Each row was made from one walk, in order. Every step used is in the known rows, and no mark comes twice. Write each row's walk.
Known rows
lolo-nufeza-giga-boga: [  4.6  -1.2 -18.0  -0.1   5.6  -5.1  -4.1   3.6  14.4 -17.9  -2.8 -24.0
 -20.1 -17.5 -10.5  -4.7  -9.7  -1.3  -2.7  12.2  20.2]
pobe-nufeza-zago-boga: [ -5.7 -13.0  48.6  -2.7  -3.2  14.9  -1.4 -17.4 -24.8  -5.7  13.0  16.3
  38.3  -6.0   5.7   3.6   9.6  -1.6   5.5   1.2   8.1]
boga-zago: [ -4.2   5.3   3.0   4.5  -2.5 -11.1   5.0   5.5  -2.9  13.3   3.2   9.7
 -36.9  24.6  13.0   1.5   7.0   4.8  -3.0 -16.2  -6.8]
zago-boga-giga-nufeza: [ -2.3 -14.0  11.6  -4.1   1.9  29.2 -13.8   3.0   3.2   4.3   2.4   2.2
  35.0 -13.4   3.4   3.6   8.1  -9.1  10.7   6.5  -3.2]
lolo-boga-zago-nufeza: [ -0.6  20.1 -17.0  -6.5  -8.4 -14.5   5.6   3.7  -5.5  -0.7 -16.1  16.7
  -1.0  27.6   1.1  11.7  11.7  -1.8   4.7  15.1  10.4]
zago-nufeza-giga-boga: [  5.9   3.7 -21.7  -8.8   2.2 -14.8   3.7  -4.7  13.6  -7.2  -7.7 -26.7
   2.2 -25.4  -9.6  -2.4   4.1  -2.6   1.3   5.2  17.5]
boga-zago-nufeza: [ 0.3 13.1  3.2 -5.5 -5.9 -4.5 10.2  7.6  2.0  5.6 -2.4 10.8 -1.0 23.3
  6.8  1.6  7.1 -0.8 -1.7 -1.6 -1.0]
pobe-boga-zago: [ -2.8  28.2   7.4  16.5  -2.9 -25.2  15.0   3.0 -11.2   7.2  -6.9   8.2
 -58.4  29.1  11.0  -6.4  -4.7   6.8  -3.4  -9.0  -9.7]
giga-nufeza-lolo-boga-zago: [  1.0   7.6  14.4  27.8  -4.8  -1.7  -6.9   5.8 -21.8  -1.0  -0.9   1.5
   5.3  21.8   5.8   8.7 -11.2   0.8   0.6   8.8  -7.5]
giga-nufeza-pobe: [  6.0 -19.4 -14.6  14.9  -4.7  15.3  -6.3   9.2  11.1   8.4   5.8   8.2
  -4.7  -5.5  -0.4  -7.0 -17.3   4.9  -0.1   1.5 -14.7]
nufeza-pobe-boga-zago: [  4.1  14.1 -26.1  24.3  -9.6 -26.1  14.3   1.6   3.3   2.5 -17.7  12.3
 -48.7  25.7   3.5  -5.0 -15.5  10.4  -2.1 -13.3  -9.5]
lolo-nufeza-giga-boga-zago: [  5.1   8.5 -14.7  11.5   2.1 -19.9   0.2   4.4   7.8 -16.3  -9.6 -22.3
 -37.1   5.3  -0.9   3.0 -11.3   0.7  -2.7   6.4  25.6]
boga-giga-nufeza-lolo: [  3.0 -22.1  24.1   3.3   7.9  32.2  -9.3   8.9   3.5   5.9  12.0 -10.7
  45.1 -17.9  -1.3  -5.8 -20.7  -1.3  -7.7  -9.3 -25.3]
pobe-boga: [ -3.4  17.6   3.7   4.4   0.9 -10.0  10.5   1.3  -4.3   5.6   0.3   7.0
 -40.0   6.2   1.3 -14.2  -2.6   5.2  -3.0  -3.3 -15.5]
lolo-nufeza: [-1.5 -0.3  5.9 -8.6  1.2 20.2 -2.3 14.3  9.7 -6.1  9.6 12.5 -3.4  6.8
 -4.0 -7.5 -3.7 -1.0 -4.8 11.0 -2.6]
lolo-boga-zago-nufeza-giga: [  2.1   5.9 -36.4  -6.2  -7.8 -22.9  -2.5  -6.0   7.5  -6.6 -20.4   1.1
  -2.7  15.5  -5.1  15.7  14.1  -4.0   9.4  14.8  24.0]
zago-nufeza: [ -0.2   2.9   0.2 -17.4  -2.7  10.5   5.3   5.4   9.1   4.2   4.7   9.7
  15.8  -0.6  -3.4  -6.3   8.5  -2.7  -1.6   3.9  -6.5]
pobe-nufeza: [ -7.0 -24.2  39.6  -5.6  -3.4  15.0  -0.8  10.9  -9.7   6.5   8.2  15.2
   9.7   2.0   7.6 -10.0 -14.4  11.4  -4.7   1.7  -2.8]
nufeza-giga: [ -2.4 -20.0 -20.5  -7.0   2.1  -5.3  -7.2  -5.4  16.6   6.4   7.0  -6.8
 -20.6 -12.0  -2.5  -2.0  11.0   0.7   1.1 -11.4   1.2]
lolo-boga: [ -5.4   3.4 -23.9  -8.2  -0.5  -5.6  -5.4   0.1  -2.8   5.4  -3.5  13.8
 -18.0   6.5  -2.9   3.2  12.9   1.7   3.4   5.8  -0.4]
giga-boga: [ -0.7  10.0  -4.3   1.1   5.8 -12.4   5.5   3.0  -4.2   5.6   1.0 -12.7
 -34.7 -10.9   2.9  -7.3   0.6   4.6  -5.1  -9.1  -1.5]

Which walk is each row?
[  1.4  -4.9 -22.0   1.3   6.0 -20.7  -2.2  -6.2   8.6   0.3  -2.1 -28.6
 -33.9 -24.4  -3.2  -2.7   1.9   2.7  -0.1  -8.8  11.7] -> nufeza-giga-boga
[ -0.5  20.1  -2.1  12.9   2.2 -27.3  10.8   4.2 -10.9   7.2  -7.1 -12.0
 -50.8  12.0  12.5   1.2  -0.4   6.7  -5.0 -14.9   3.0] -> giga-boga-zago
[  0.1   3.0  27.2   9.5   1.6  16.8  -5.6 -17.6 -16.6   1.1  20.2   5.0
  12.6  -9.2   5.3   5.3  19.4 -11.1   8.6   4.4  -4.5] -> giga-nufeza-zago-boga
[  1.8  34.8   8.3   6.5  -6.9 -18.2  20.6   5.2  -5.6  -0.5 -12.9   9.4
 -22.8  27.1   4.7  -4.9  -3.4   1.7  -1.9   5.5  -4.8] -> pobe-boga-zago-nufeza
[  0.5   4.9  13.5   4.8   7.5  10.2   2.2   7.7   1.3   8.9  -0.7  -4.5
 -12.0  -8.1   2.3 -11.6 -22.9   2.7  -3.7   4.5 -20.0] -> pobe-boga-giga-nufeza
[ -0.4   9.4  13.1  -5.6   1.0  20.9  -2.7 -13.7  -4.6 -18.8  14.2  14.3
  23.9   0.3  -5.6   5.8  20.0 -14.3   5.7  10.6   8.2] -> lolo-nufeza-zago-boga
[  2.0   7.2  -6.5  -8.4  -3.8   8.3   0.2   0.8  -4.9 -11.9  -5.4   7.4
  55.6  -1.6 -13.7   2.7   3.8  -5.7   0.1  14.1  -3.2] -> zago-nufeza-lolo-boga
[  2.3  -1.9  16.8  -7.3  -2.1  18.2   4.9   4.6   2.2  -5.5   8.2   1.4
  51.7  -5.7  -8.4  -7.5  -1.5  -4.8  -6.0  -2.6 -15.6] -> zago-nufeza-lolo
[  2.2 -14.3 -18.5 -18.0  -1.7   2.2  -2.2  -3.4  21.8  -0.9   1.6  -5.5
  16.1 -13.6  -8.5  -1.5  10.9  -5.3   3.0   4.1   8.5] -> zago-nufeza-giga
[ -4.6  12.6 -18.4   3.6  -4.5 -21.3  -0.2   2.2  -9.4   7.3 -10.4  15.1
 -36.2  30.0   7.8  10.9  10.8   4.0   2.9   0.1   5.5] -> lolo-boga-zago
[  1.8  -9.2  33.0  16.7   1.2  23.3  -6.7   8.9  -7.8   4.3  20.8  -4.8
  20.9  -6.9   2.0  -8.3 -14.2  -0.4  -5.6  -1.7 -24.9] -> giga-nufeza-lolo
[ -5.1 -24.4  38.6 -15.2   2.7  25.0  -3.7 -16.9 -12.7  -4.2   5.2   9.8
  61.2 -16.6   2.9   7.8   4.2  -2.6   4.2  -5.5   7.5] -> pobe-nufeza-zago-boga-giga
[ -1.2 -23.3  16.8   3.3   0.9 -10.5  -2.9   0.3  -3.5  -5.1  -3.7 -22.1
  -4.1 -24.2   0.6  -6.7 -19.3  11.2  -2.9   2.9  20.3] -> pobe-nufeza-giga-boga
[  6.0 -22.8 -45.0   0.9   0.1  13.7 -14.9   6.0  16.2   3.5 -14.4   5.6
  19.0 -11.2  -8.9   6.6 -19.6   2.8   4.9   9.8  -3.4] -> lolo-boga-giga-nufeza-pobe
[ -2.3  -5.4  -0.4 -17.6   8.3  13.7  -2.3 -22.7   1.0   0.8   6.4   3.2
  32.4 -17.3  -1.3  10.4  25.3 -11.2   6.0 -19.4  -1.2] -> nufeza-zago-boga-giga
[ -3.4   6.2   9.3  -4.5   1.4   4.8  -0.4 -23.0 -11.0  -1.1  14.2   9.5
   7.9  -5.5   1.8   7.5  32.2 -10.1   7.4 -11.6  -0.5] -> nufeza-zago-boga
[  3.1  -3.9 -15.2  -6.0  -5.5 -13.9   2.3  -1.9  15.1   0.9  -5.2  -4.4
  -3.1  10.1   1.6   6.1   9.0  -2.9   2.0  -1.9  13.0] -> boga-zago-nufeza-giga
[ -2.1   8.9  -4.2  14.0  -4.5 -13.7  -1.0   0.6 -15.6  -2.3  -7.3   6.9
   1.3  24.4   2.2  10.0   3.3   1.9  -0.9  -6.4  -4.0] -> nufeza-lolo-boga-zago
[  2.6  -9.7  16.8  -5.7  12.7  21.6  -2.5 -10.0   1.5  13.7  19.1  -7.3
  11.8 -19.4   2.5   2.3  -7.4  -2.1  -5.5 -13.5 -17.6] -> boga-giga-nufeza-zago
[  0.3  -2.9  12.9  15.9  -0.7  12.9 -11.3   4.7 -15.8  -2.8   6.1   0.2
  23.3  -0.8  -3.7   0.3  -8.8  -1.4   0.4  15.1 -13.2] -> giga-nufeza-lolo-boga
[ -4.2 -39.0  21.3  -5.4  -2.9   5.7  -9.3   2.1   3.5   1.7   5.8  -0.7
   7.7 -11.2   2.7  -5.9 -11.8   9.5  -0.6   0.8  10.9] -> pobe-nufeza-giga
[  2.2   5.5 -17.4  13.4   2.5 -36.6   2.5  -5.9   2.1   2.7  -8.8 -27.1
 -49.5   0.2   6.6   4.9   2.1   4.7  -0.7 -15.3  16.4] -> nufeza-giga-boga-zago
[  0.9 -15.6 -13.6  -9.4   1.6  10.6  -9.4   4.9  23.3 -11.3   6.3  -2.9
  -3.9  -5.3  -9.3  -3.9  -1.7  -3.7  -0.3  10.2  11.7] -> lolo-nufeza-giga
[  3.1  -3.2 -15.9 -20.7   2.3  17.5  -2.9   0.9   7.3 -10.5 -12.7   0.1
  81.6 -11.1 -16.9   6.2  -3.1  -7.1  -1.1   6.9  -3.7] -> zago-nufeza-lolo-boga-giga
[ -2.3   8.5  -6.6  -8.7   6.6  -1.6   7.9   2.1   8.4   6.9  -7.7   1.0
 -17.3  -5.6  -1.3 -10.2  -9.3   4.4  -5.3 -11.3 -15.6] -> pobe-boga-giga
[  4.1  27.8  -1.0   3.2  -1.7 -20.6  15.5   6.6  -5.9  -1.2 -11.1  -9.5
 -16.3  10.8   5.9   1.3  -0.6   1.6  -2.9   0.5   9.3] -> giga-boga-zago-nufeza
